Known rows, with every way that one mark hangs from another
remub(zozol(zegosaz(barug sulib(sona)))): [ 34.8  62.2   5.1  62.2 -58.1  38.4   5.1  18.7  -9.4 -17.4   2.2  46.1
 -34.5  23.2  42.4  43.2   4.5 -20.9  67.5 -33.4  16.4   4.1]
noka(barug(zegosaz)): [  1.7  13.8 -21.8  42.1   9.5  33.3  51.2   0.7   7.7  13.5  24.2  63.1
   3.7  -7.5  -7.6 -44.1 -19.4  -2.5  14.3 -31.5  40.9  -0.2]
remub(zozol): [ 12.3  20.6 -23.1  20.9 -32.4  54.0  -7.6  13.4 -46.9  -9.2  20.5  60.7
 -15.3   5.6   5.2 -52.5 -19.5 -20.6  41.0 -30.0  56.7 -15.7]
remub(zozol(naput)): [ 26.9  23.6 -16.6   8.1 -34.2  39.4 -18.3  39.6 -34.5  -4.7  29.0  79.1
  17.5  18.1  26.5 -45.4 -10.6 -11.1  19.9  -0.5  50.4  -1.4]
noka(barug(zegosaz(sulib zozol))): [ 23.8   8.8  -7.0  72.1  -6.0  48.1  38.4   1.3  12.6  23.1  43.0  34.0
 -17.7 -14.8 -22.2 -11.9   0.6 -21.5  36.4  -7.7  57.3 -23.8]
zozol(naput): [  8.2   8.8 -30.1   6.9 -24.2  45.3  -7.7  26.6 -27.2  19.8   4.7  78.5
  45.2   7.8  26.7 -42.6  -1.9  -8.8   9.5   4.3  33.0  -2.6]
sulib(noka): [-11.2 -11.0 -63.2  28.1 -19.8  56.3  11.3  -6.6 -67.3  17.8  -5.8  59.7
  -5.0  15.0 -15.4 -43.9 -13.3 -27.3  35.5 -33.5  33.7 -16.6]
zozol(zegosaz(sulib)): [ 23.4  20.6  -0.9  30.3 -60.2  67.0  23.2   4.3 -30.6  39.0  -9.4  34.4
  -6.4 -17.4  42.9 -12.9  17.6  -5.3  48.9   9.2  30.2 -13.1]
zegosaz(sulib): [ 16.0  16.8 -25.8  35.9 -38.0  64.3   2.4   4.1 -41.3  38.3   5.0  40.7
  -4.8  -8.7  16.7 -48.8  -5.4 -17.1  54.0 -13.9  39.1 -37.8]
zegosaz(barug sulib(noka) zozol(naput)): [ 19.2  -6.4 -34.9  61.8 -34.9  45.8 -15.4  24.4 -25.8   6.0   6.8  52.2
  10.3  19.4 -35.2  16.0  30.5 -55.6  39.9  -5.7  36.5   2.7]
zozol(naput remub zegosaz): [ 15.1  23.7  12.2 -19.5 -45.0  55.0  17.8  43.9 -12.6  -3.8 -11.5  51.8
  32.5 -11.6  57.9  20.8  60.1  27.1  -9.4  34.1  25.3  31.6]
sulib(noka(barug) sona): [ -7.8  14.1 -66.7  73.2   3.4  27.3  40.5  -9.2 -51.4   1.5  14.4  54.6
 -16.7  58.7   0.9 -11.4 -23.6  -8.1  22.6 -46.9  24.1 -27.5]
noka(barug(zegosaz(zozol))): [ -1.1  -0.6 -18.0  48.9   7.8  43.2  38.1   3.3  10.8   2.7  33.2  55.1
   0.6 -11.3 -33.1 -12.7  -5.5 -17.5  11.3 -23.8  59.2  -5.9]
sona(sulib(noka)): [-18.3 -13.6 -45.9  42.2   0.2  60.3  -8.4  -9.2 -71.7  27.9   2.2  27.3
  13.1  23.4 -27.3 -45.6 -23.5 -22.1  30.4  -2.5  47.4 -37.4]
zozol(naput remub zegosaz(barug sulib)): [ 35.0  41.2  24.4  15.1 -60.1  50.6  16.7  46.0  10.7  -5.3 -17.6  35.9
  22.9 -14.7  43.3  42.1  82.0   4.7  19.9  24.5  12.4  42.4]
barug(zegosaz(sulib)): [ 23.5  19.4 -15.0  35.3 -19.3  60.9  16.4   4.8  -6.5  46.5  19.5  52.9
 -14.6 -29.6  11.1 -38.9 -21.5 -15.0  57.8 -14.8  26.3 -18.9]
sulib(noka sona(barug)): [-33.0 -14.2 -57.0  54.0  10.8  35.9  -0.5  14.6 -40.5   3.5   7.5  73.7
   9.0  37.7  -8.2 -22.5 -47.4 -21.9  36.7 -39.9  11.4 -26.1]
sona(barug(zegosaz(zozol(remub)))): [-23.3 -19.2   8.2  13.1  14.9  59.7   3.1  46.5  24.2 -22.2  25.2  52.6
  17.9 -40.3 -35.1   2.7   4.4  -7.2  13.8  -4.3  45.8   5.4]
sulib(noka(barug(zegosaz)) sona): [ -3.8  15.6 -54.5  69.9  23.3  20.9  53.1  -8.5 -14.2   7.9  26.8  68.7
 -24.9  35.7  -3.7   2.0 -39.7  -4.1  26.6 -52.7  12.6  -8.9]
remub(zozol(naput zegosaz)): [ 30.8  28.5   4.6   3.0 -55.0  41.4   2.8  43.8 -21.8  -8.6  16.7  73.9
  13.7   9.2  50.9 -12.1  14.7  -0.7  14.3  21.3  43.4  22.5]
remub(zozol(zegosaz)): [ 17.6  26.0  -0.6  12.5 -56.2  54.6  14.9  16.2 -38.9  -9.6   4.5  52.7
 -16.2  -5.3  32.1 -20.4   4.9  -7.9  34.5  -7.5  47.4   8.4]
sulib(sona zegosaz(zozol)): [  1.3  20.4 -10.9  25.4 -16.4  66.5 -30.1   0.4 -28.1 -15.5 -17.5  58.4
  11.0  46.0  41.8  19.0  -5.1 -18.2  38.4 -21.4  45.2 -23.2]

Rows
[-22.3 -19.5 -20.9  49.4   2.4  52.9 -23.1  16.2 -27.7 -21.8  -2.3  67.5
  13.1  56.8   2.8   9.5 -21.2 -33.6  37.4 -18.7  39.3 -19.0]
sulib(noka sona(barug) zegosaz(zozol))
[ 30.7   4.1  -2.2  30.9 -21.8  53.3  -7.0  29.6  14.9  37.1  38.6  61.2
  13.5 -19.2   2.9   1.4  -3.6 -21.2  34.1  23.7  40.2  -9.7]
barug(zegosaz(sulib zozol(naput)))
[ 16.7   3.0  -8.3  42.7 -18.1  69.5   4.2   6.6  -3.0  31.2  27.0  46.6
 -17.1 -29.7 -12.7  -7.3 -11.2 -29.1  54.7  -7.6  44.3 -25.7]
barug(zegosaz(sulib zozol))
[  7.6  28.0 -56.9  80.1 -23.1  43.1   2.7  -2.7 -38.5  11.5  -9.4  49.8
 -23.5  38.5  -3.8  18.2 -13.5 -38.6  71.3 -58.0   0.1 -18.7]
zegosaz(barug sulib(noka sona))
[ 21.6  25.3 -15.3  87.1   4.7  37.7  30.4   3.9  14.8  15.7  44.7  40.2
 -24.9  13.9   1.9  28.7 -19.2 -10.9  45.2 -20.5  34.0 -36.4]
noka(barug(zegosaz(sulib(sona) zozol)))
[ -3.6  30.2 -39.7  42.9 -15.9  47.4  -7.9  -5.9 -33.2 -23.1 -39.7  72.7
   0.2  69.6  19.3  14.4  -3.3 -34.9  50.4 -60.0   9.9  12.3]
sulib(noka sona zegosaz(barug))
[ 15.0  21.8 -10.0  38.7 -57.4  60.3  36.3  14.6 -30.0 -10.0 -29.8  16.1
 -28.1 -10.4   2.3  41.7  68.6 -12.3  45.8 -13.7  13.4  26.6]
zozol(remub zegosaz(barug sulib(noka)))
[ -3.4  -2.5  14.9  22.0 -10.2  79.6 -37.7  -2.4 -34.2   3.4  -6.9  22.7
  37.6  24.6   4.1 -21.6   5.1 -24.3  24.4  23.9  80.1 -35.1]
sona(sulib(zegosaz(zozol)))
[ 34.5  13.0  15.9  13.8 -16.9  61.8  -1.3  44.2  13.1   9.6  34.6  39.4
   7.7 -30.3  10.8  27.4  35.2   0.2  26.2  33.5  37.9  -0.4]
barug(zegosaz(sulib zozol(naput remub)))
[ 16.4  24.0  23.6  -8.7 -28.7  61.9 -28.3  42.9  11.4 -54.2 -25.4  57.4
  49.9  20.8  18.1  34.9  78.5 -17.2   3.1  10.2  49.5  43.9]
sulib(zegosaz(barug zozol(naput remub)))
[ 21.5   4.4 -47.6  67.4 -24.7  49.4 -19.7  21.0 -46.1  22.4  24.3  52.7
  -4.7  49.5  15.8  35.9  -6.8 -26.4  45.6   3.8  22.9 -36.5]
zegosaz(sulib(noka sona) zozol(naput))
[-26.4  -5.7   0.3  26.7  26.9  47.8  -1.9  41.3  26.1 -32.0  23.1  59.9
   9.4 -15.3  -9.5  39.1 -13.8   0.6  21.6 -16.9  21.1  -4.9]
sulib(sona(barug(zegosaz(zozol(remub)))))
[ 18.0  54.0   9.6  40.7 -46.5  55.4  21.7  21.1  -2.2 -18.5 -29.3  26.9
 -14.1   1.3  50.4  75.5  51.4   7.2  46.8 -19.6  -4.3  13.7]
zozol(remub zegosaz(barug sulib(sona)))
[ 16.7  28.2   0.2  43.3 -60.1  57.0  23.4   6.4  -5.9  17.1 -25.7  39.9
   1.0 -18.1  16.8   4.3  35.0 -24.1  50.2 -17.9  17.6  11.8]
zozol(zegosaz(barug sulib))
[-25.0   5.4 -20.9  36.7  26.5  31.5   5.0  26.0  20.4   9.6  22.7  88.8
  21.1  -0.8   7.8 -17.7 -64.6  -9.3  33.3 -35.5   4.8 -10.5]
sulib(sona(barug(zegosaz)))
[  7.5  22.1  -4.2   9.0 -47.3  35.5  11.7  28.1   7.8  -1.4 -25.8  78.0
  50.3   3.5  27.3   9.6  37.7 -15.4   5.9  -1.6  13.7  46.1]
zozol(naput zegosaz(barug))
[-30.8 -17.8   2.9  34.3  32.1  46.1  -6.0  25.3  14.2  29.3  31.9  52.6
  45.4 -23.1 -30.1 -55.5 -52.4 -11.1  22.1   9.6  39.0 -23.8]
sona(barug(zegosaz) sulib)
[  6.3   0.2  -7.8  -6.5 -22.1  64.1 -14.5  42.6 -22.1 -19.7   7.7  51.7
  34.2  -3.5   8.3  14.5  46.3  -2.8  -4.0  21.7  51.7   4.4]
zegosaz(zozol(naput remub))
[ 15.8   7.1 -27.5  43.1 -57.3  64.3  32.3  -4.0 -55.1  40.1  -6.9  30.7
 -28.3  -1.3  19.6  -8.4  15.5 -17.0  55.0   1.3  24.3 -10.9]
zozol(zegosaz(sulib(noka)))
[ -4.0   0.8  -2.0   1.8   1.0  71.2   6.0  21.2   0.4 -14.9  10.7  44.8
  -4.0 -32.8 -18.6  17.6  21.4  -5.2  17.0 -10.5  42.7   5.8]
barug(zegosaz(zozol(remub)))
[ 40.1  36.1   8.8  34.3 -69.5  59.2  15.2  18.2 -38.1  11.8  16.8  29.9
 -35.3 -10.3  38.6 -16.9  13.1  -9.9  58.8   4.5  49.4  -9.6]
remub(zozol(zegosaz(sulib)))
[ 31.4   8.9   2.9  17.4 -37.7  68.3 -13.8  44.2 -21.3   2.3  18.9  28.5
  15.0  -9.9  17.1  18.8  51.0  -1.8  21.0  33.0  51.2 -14.8]
zegosaz(sulib zozol(naput remub))
[ 13.8  32.2 -34.0  71.5 -42.7  43.2  22.8  -2.5 -28.4  10.5 -26.3  43.3
 -26.9  28.5  20.8  53.2  11.8 -25.8  61.6 -36.9 -10.1   3.7]
zozol(zegosaz(barug sulib(noka sona)))
[ 24.6  45.3   7.3  26.3 -46.8  63.8  23.1  19.4 -24.8   5.8 -12.2  21.2
 -22.2   1.7  72.7  52.2  32.8  26.9  44.6   2.5   4.2 -13.3]
zozol(remub zegosaz(sulib(sona)))
[ -9.2   9.2 -14.3  39.2  -7.1  56.6 -21.6  -7.8 -37.4  -3.3 -32.7  36.1
  25.7  44.6 -17.8 -23.7   6.2 -38.5  37.1 -14.3  45.5  -1.4]
sona(sulib(noka zegosaz(barug)))
[  3.5   7.0  -6.3   6.6 -22.4  52.0 -15.9  44.5   1.9 -45.4 -11.8  56.4
  43.3  -0.3 -17.4  35.8  61.4 -19.7  -3.2  -0.7  40.3  31.3]
zegosaz(barug zozol(naput remub))
[  7.1  11.4 -27.9  43.7 -15.8  47.4  36.0 -11.0 -43.3  -1.5  -8.4  49.5
  -4.7  50.4   7.5 -47.3  12.9 -13.5  22.0 -22.1  58.4  -3.3]
sulib(noka(barug) zegosaz)
[ 11.9   6.1  37.2  -7.1 -10.2  72.0 -45.2  38.9 -16.9 -18.4  -2.3  21.7
  58.5  24.2  26.7  14.5  52.5   6.2  -4.7  64.7  72.5  -7.9]
sona(sulib(zegosaz(zozol(naput remub))))
[ 15.5   7.6   6.7  21.4   9.0  37.9  31.1  41.5  29.1 -21.8  39.2  52.8
  23.5  -7.5  -8.0  21.3  39.5  12.2 -19.4  20.3  52.2  20.7]
noka(barug(zegosaz(zozol(naput remub))))
[ 25.2  34.1   5.5  14.8 -55.1  29.0  -0.4  41.7   0.9 -28.3   0.2  78.1
  23.2   8.3  27.0   7.7  30.2 -21.2  15.0  -3.5  33.2  49.2]
remub(zozol(naput zegosaz(barug)))
